Each row comes from the steps of one walk. Every step used is in the known rows, and no mark comes twice. Write the walk behind each row, first mark first.
(in the rows, 128 means zero)
Known rows:
V/W: [120 155 152 109 120 129 117 141 130 149 124 119 121 121 101 144 187 122
 118]
X/E/S/Y/H: [109 160 142 114 114 133 121 109 110 135  97 136 138 135  95 126 214 126
 142]
C/Y/H: [121 150 139 109 102 142 118 142 109 129 107 130 118 118 103 129 193 129
 154]
C/Y/H/N: [122 157 138 108 103 151 124 159 109 127 101 130 120 108 111 125 191 138
 167]
N/H/W/S: [107 175 126  99 147 118 129 143 125 143  76 121 153 145  99 134 172 110
 152]
N/H/W/X: [105 175 123 100 135 125 128 143 130 143  95 122 153 148  99 137 180 108
 156]
V/W/X/E/H: [112 176 137 112 117 123 111 131 137 155 108 134 128 146 107 136 200 134
 137]
N/H/W/X/E/V: [101 191 118 105 123 124 131 131 132 142  91 133 148 153  97 137 175 119
 159]
E/V/W: [119 169 151 113 113 133 117 130 106 155 106 123 129 120  96 142 171 134
 123]
E/S/Y: [105 152 152 109 136 141 121 114  89 146  71 120 154 119  87 123 199 117
 142]
Y/H: [126 149 136 109 109 132 119 142 108 134 129 123 130 132 105 138 176 126
 134]
S/Y/H/W: [120 159 151 109 128 134 120 138 111 137  95 126 135 133 100 121 216 119
 139]
X/W/S/Y: [108 162 129 111 139 128 110 136 109 143  48 128 115 125 105 134 203 120
 137]
C/Y: [113 148 138 109 116 144 123 147 114 134  96 124 124 105  97 130 177 123
 157]
V/W/X/E/S/Y: [103 177 150 112 119 127 110 106 128 153  77 134 133 139  99 128 241 125
 129]
E/H: [116 150 134 111 133 136 121 147  99 151 108 121 144 128  98 133 148 129
 154]
H/N: [117 156 135 108 125 147 131 169 112 139 106 118 140 105 106 134 160 128
 152]
V/W/S/Y/H/N: [123 175 159 111 126 127 106 143 114 149  70 127 122 130 115 126 236 138
 130]
X/E/V/W/S: [113 185 137 114 115 122 116 123 126 149  82 136 123 133 101 136 183 138
 129]
S/Y/H/W/X/E/V: [112 185 140 114 114 132 116 121 111 139  72 140 136 147 101 115 226 130
 149]
C/Y/H/W/S: [117 170 136 102 123 133 119 135 116 129  60 135 137 131 107 111 206 127
 159]

Which walk is each row?
[105 175 137 102 152 121 123 140 121 145  62 121 145 143  97 130 198 109
 154]
N/H/W/S/Y
[105 180 133 111 112 138 118 122 110 136  68 138 147 139 107 117 230 134
 157]
W/X/E/S/Y/H/N
[101 180 117 103 128 122 131 140 148 138 103 130 144 152 101 139 186 109
 158]
N/H/W/X/E
[122 171 133 102 132 122 121 135 114 136  76 129 149 146 109 117 194 122
 138]
Y/H/W/S
[110 183 148 118 119 125 111 120 121 151  68 136 116 131  98 131 211 137
 130]
X/E/V/W/S/Y
[109 172 144 105 155 128 119 137 114 146  40 123 153 130  99 110 206 113
 144]
H/W/S/Y
[106 176 134 111 149 124 122 135 125 147  60 137 144 143 101 113 196 128
 160]
X/E/H/W/S/Y
[106 179 121 114 108 133 119 129 115 142  85 134 136 135  99 132 177 130
 149]
W/X/E/V
[107 170 118 113 121 129 117 137 120 146  96 134 139 144 104 130 177 130
 159]
W/X/E/H
[114 173 141 116 105 129 122 127 131 147 119 134 117 125  98 143 178 136
 127]
X/E/V/W
[101 158 142 113 126 136 125 115 115 140  86 131 140 124  89 127 202 120
 145]
X/E/S/Y
[106 169 143 109 125 132 128 108 121 133  85 138 149 140  95 118 220 122
 143]
X/E/S/Y/H/W
[118 191 148 117 110 129 112 132 118 145  72 141 115 133 110 127 222 151
 138]
X/E/V/W/S/Y/H/N
[108 177 123 108 144 122 127 137 129 143  74 137 150 146 103 118 171 129
 159]
X/E/H/W/S
[110 172 128 104 142 132 122 139 108 152  76 127 166 145 103 115 173 125
 160]
E/H/W/X
[110 162 143 111 143 128 110 139  99 148  50 120 134 124  99 122 203 118
 142]
W/S/Y
[115 169 146 109 126 133 114 132 110 140  78 128 142 142 104 115 231 119
 144]
S/Y/H/W/X
[111 178 150 112 108 124 106 102 125 147  85 138 131 150 104 128 252 130
 126]
V/W/X/E/S/Y/H
[112 173 138 111 109 123 114 131 148 147 110 131 120 137 106 141 211 126
 126]
V/W/X/E
[111 162 153 105 133 137 123 107  94 139  70 127 162 136  93 112 219 119
 141]
E/S/Y/H/W
[115 170 133 103 111 139 119 135 118 130  76 135 137 133 107 114 213 126
 162]
C/Y/H/W/X
[109 180 127 103 117 127 126 108 123 132  82 141 161 156 105 115 212 124
 146]
Y/H/W/X/E/S
